In the rows, zero is written as 128.
Known rows, with every way that one mark hangs from another:
D[Q[W]]: [ 88  69 129 134 110 141 132 108 143 101 129 159 152 124 117 169 138 128
 102 134 121  96 119  84  97 137 156 147 184 105]
G[D[E[R]]]: [112  80 126 130 104 131 136 141 116  89 123 177 131 120 111 162 120 120
 104 120  72 123 126 141 151 118 138 165 174 108]
U[E[Y] V]: [120  87 127 158 117 124 130 127 152 105 127 168 181  71  99 170 131 122
 143 106  99 159 115 138 123 150  96 180 156  91]
Q[W[E[Y Z[G]] V]]: [104  84 125 142 121 123 128 151 129  66 132 142 152  70  98 224 139 121
 119 124 115  80 150  72 104 168 130 180 134 114]
G[D[Q]]: [101  84 117 142 100 145 139 123 154 105 116 165 136 151 109 148 128 120
  90 133 104 125 114 107  90 127 142 145 182 104]
U[V[Y]]: [126  95 126 150 112 137 130 139 169 113 131 141 181 100 125 181 125 125
 122 111 106 103 105 131 127 159 113 178 144  98]
W[E[R Y] Q V]: [121  62  95 116  97 129 135 144 111 111 129 154 120  73  99 182 134 110
 101  92 109  79 136  99  98 162 133 196 119 108]
Q[W[E[R]]]: [102  67 135 128 101 133 137 128 115  94 130 160 142  73 124 176 132 131
 115 113 104  96 121 113 132 146 147 169 167 117]
W[E Q]: [110  78 117 126  96 139 138 118 128 130 124 122 116 128 118 157 133 126
 106 105 118 101 123  84  62 158 121 164 141 121]
V[W[E[U]] Y]: [120 104 110 128  99 142 148 157 176 100 129 124 157 117 142 191 111 128
 109  91  91  36 118 118 109 164 108 185 126 101]
Q[D[G]]: [ 94  80 141 128 109 139 122 126 126 118 131 157 151 119 130 166 139 132
 123 131 116 106 126  98 121 149 145 149 158 113]
Z[G]: [109  95 137 138 118 142 121 139 133  94 127 131 148 138 134 159 128 130
 112 128 129 102 117 111 110 141 137 155 152 112]
R[F J Q[D W]]: [100  79 170 132  93 159 120 116 171  99 134 168 115 117 102 210 158 133
  64 168  86  86 112 121 130 140 146 141 170 130]
R[Q[D[E[Z] G H] W]]: [ 87  73 133 125 115 122 119 101  99  91 146 184 136 141  86 221 155 134
  97 178  79  86 170  53 146 168 171 161 168 124]
D[E[U Y] H Q]: [104  83  88 122 116 115 132 119 129  84 137 193 145 172  88 196 134 113
  90 129  94  84 166  85 148 133 146 180 147  88]
R[F[Y] J Q[D[H]]]: [124  96 139 131  95 152 120 123 170  98 138 171  95 174  97 197 148 126
  42 170  72  96 122 116  91 150 145 168 159 120]
Q[W[E]]: [ 99  76 143 134 102 137 136 117 135 109 126 135 141  89 124 184 131 133
 124 113 113 102 118  97  96 150 129 159 168 117]
G[D[H]]: [115 100 112 143  98 145 131 126 132 113 117 162 127 150 130 162 124 121
  95 131 100 114 124 119 141 145 145 158 180 106]
W[E Q[D[G H]] V[Y]]: [125  69  98 113 102 138 132 137 110 127 131 152 137 116 113 220 138 126
 105 120 109  58 150  44  46 201 149 193 120 115]
D[E[U Z[H]] G Q]: [ 89  77  73 129 124 114 132 122 118  77 144 170 143 203  87 179 139 120
 102 168  91  84 153  69 126 138 145 164 151 104]
V[W[Q[D]] Y]: [122  89 133 121 106 157 146 145 164 111 127 131 179 123 150 181 136 127
 100 108  99  50 119  92 103 177 142 167 142 110]
E[Z[H]]: [111  99 108 153 114 134 136 124 139 102 136 133 163 166 130 156 138 119
 106 149 110 109 124 113 171 145 134 160 167 120]
E[Z]: [ 99 107 121 150 109 129 129 125 142 113 134 136 139 144 120 150 133 123
 105 125 107 105 128 112 154 139 126 157 160 115]
D[G H]: [105  92  98 128 105 132 116 119 111 126 135 153 124 156 131 167 121 129
 108 133 115  95 133 100 122 151 155 169 160 104]
R[F[Y] J Q[W]]: [107  89 148 130 100 153 120 121 185  87 139 140  81 127 104 197 137 131
  55 161  76  79  98 128  66 141 135 163 169 116]
R[F J]: [114 103 130 137  92 147 118 133 169 119 132 143 100 159 119 175 128 125
  74 131  92  98 101 146 118 119 122 153 160 119]
R[F[Y] J Q]: [118 100 136 136  94 149 119 127 188 101 139 136  76 158 101 177 131 126
  48 154  74  94  99 140  65 131 121 168 154 116]
Z[G[D[E[R U Y]]] H]: [121  78 107 122 131 130 137 170 116  22 125 191 161 137 115 191 138 111
 102 151  76  96 142 137 197 137 152 182 144  98]
R[J]: [106  96 127 136  98 142 129 123 154 121 131 148 121 154 129 173 125 126
 100 117 100 110 126 132 121 128 119 148 158 115]
U[V[W[Q[D]]]]: [114  73 123 135 102 155 136 138 146 121 123 147 181  97 115 170 144 125
 121 111 108  86 110  94  90 181 126 151 146 104]

Rows:
[115 102  97 129  94 132 144 158 166  72 141 151 139 116 110 187 127 125
  75 119  63  25 135 124 164 166 129 201 117 110] -> V[W[E[R[Q] U Z]] Y]
[102  69 111 134  94 141 144 110 130  91 114 183 131 135 100 197 134 126
  91 138  96 113 136  72  73 153 162 156 193 110] -> G[D[H Q[W[E]]]]
[124  71 139 132 107 142 139 136 133 110 129 162 173  78 123 244 139 128
 115 120 108  65 141  66 104 189 144 184 152 114] -> Q[D[H] W[E V[Y]]]
[103  67 144 123 120 144 124 143 139 106 134 156 170  64 132 224 137 131
 128 130 112  55 126  81 104 176 150 171 150 105] -> Q[D[G] W[V[Y]]]
[115  98  88 142 105 137 120 157 122  45 126 201 118 190  87 163 145 116
  39 177  83  98 129 110 144 136 193 172 177 110] -> E[R[F] Z[G[D[H Q]]]]
[108  85 111 147 101 131 133 135 145 114 125 150 143  92  97 172 132 126
 131 106 112 101 114 114 113 163  94 169 128 100] -> W[E[U[V]]]
[ 97  57 120 127  95 139 147 128 129  75 116 191 138  96  99 174 135 126
  94 130  87 113 123 104  93 138 162 158 187 111] -> G[D[Q[W[E[R]]]]]
[105  74 127 119 104 129 117 105 103 116 140 178 127 156  95 202 141 133
 100 161  89 105 155  74 122 152 157 166 155 118] -> R[Q[D[E G H]]]
[100  73 133 110 122 128 135 130 126  90 131 169 148 123 102 186 156 115
 106 119  97  79 156  85 156 157 130 164 126 103] -> W[Q[D[E[U Y]]]]
[108  72 103 106 105 139 131 126  97 121 133 163 142 164 118 201 132 129
 108 127  87  62 154  56  80 174 161 163 153 109] -> V[W[Q[D[E G H]]]]
[109  98 103 133 107 133 133 132 121  96 122 173 117 161 107 185 123 119
  98 133  81  94 143 113 157 143 130 165 162  98] -> G[D[E[U] H]]
[112  90 155 135  88 155 119 121 173 113 133 163 108 149  99 186 152 128
  58 161  84 102 110 131 131 129 131 147 154 130] -> R[F J Q[D]]
[102  63  85 112 102 138 126 135  93 129 128 163 107 117  94 200 146 123
 109 125 120  46 154  43  67 199 141 177 109 110] -> W[E[U] Q[D[G H]] V]
[118 105 132 135 102 145 123 140 179 101 135 136  95 159 120 171 123 124
  68 133  81  97 101 141  65 127 119 165 162 109] -> R[F[Y] J]
[103  68 121 130 121 137 132 125 110  57 121 190 145 165  98 210 135 127
  91 160  91 109 147  64  78 144 178 153 194 105] -> Z[G[D[E H Q[W]]]]
[115  72 106 130  94 140 135 129 121 146 125 117 110 100 104 175 130 120
 109  98 127  82 119  74  39 168 111 174 129 118] -> W[E Q V]
[105  92  87 141 117 130 136 146 122  74 141 166 153 155 123 147 143 114
  97 149  99  76 131 132 229 149 147 175 147 109] -> E[R U Z[H]]
[105  99 119 144 115 135 128 162 121  55 124 167 138 136 115 151 135 122
  90 143  90 114 133 132 171 142 159 162 164 113] -> E[R Z[G[D]]]
[106  64 125 124 106 137 123 133 132  91 138 172 137  41 100 200 140 117
  95 131 105  70 126 122 168 152 155 188 147 104] -> E[R[Q[W[V]]] Y]
[ 97  80  82 126 104 131 121 111 117 119 134 172 128 179 112 165 128 127
  95 142 119  99 140  74  85 143 170 162 168 100] -> D[G H Q]
[103  88  83 130 108 121 136 143 132 104 132 137 110 101  83 188 143 107
  99 106 109  55 153  75 116 179 109 189  98 106] -> W[E[U Y Z] Q V]
[113 103  95 147 119 122 129 162 152  73 142 173 168 101 106 174 138 119
 104 121  86  66 129 142 215 168 127 191 122  92] -> E[R U[V[Y]] Z]
[116 103 113 155 121 144 136 148 136  58 122 143 161 170 128 161 138 120
  99 167 101 119 124 112 148 150 144 154 169 122] -> E[Z[G[D] H]]
[103 100  89 127 118 103 119 122 106  93 146 171 132 165  99 205 129 119
 106 136  79 101 176  86 161 143 148 185 152 104] -> D[E[Y Z] G H]
[111 110 104 153 121 126 130 148 171  91 138 150 169 116 110 179 136 121
 112 122  96  73 124 124 180 172 106 180 124  95] -> E[U[V[Y]] Z]
[108  82  98 134 114 125 125 153 141  81 134 189 163  72 102 165 140 114
 116 109 101  90 124 153 208 152 128 184 125  82] -> E[R U[V] Y]
[110  96 105 131 106 140 138 149 133  88 127 111 136 148 117 171 132 128
 100 115 104  66 136  68  52 175 131 166 132 123] -> V[W[E[Z[G]] Q]]
[ 99  91 109 141 112 114 141 126 148  69 127 186 147 159  76 183 135 111
  88 137  67 133 157  98 129 118 134 163 173 103] -> G[D[E[Y Z] Q]]
[ 92  61 146 111  94 151 110 131 139  82 142 197 101 108  98 206 157 136
  64 173  69  73 121 129 142 142 179 155 162 125] -> E[R[F J Q[D[G] W]]]
[ 98  89  90 118 114 119 117 125 100 110 139 166 111 165 111 191 122 127
 112 133  97  72 152  92 136 146 141 174 144  96] -> D[E[U] G H]
[100  73 145 133  95 141 133 105 145 111 130 135 125  88 107 187 138 135
 104 135 107  97 117  94  91 153 131 160 161 124] -> R[Q[W[E]]]
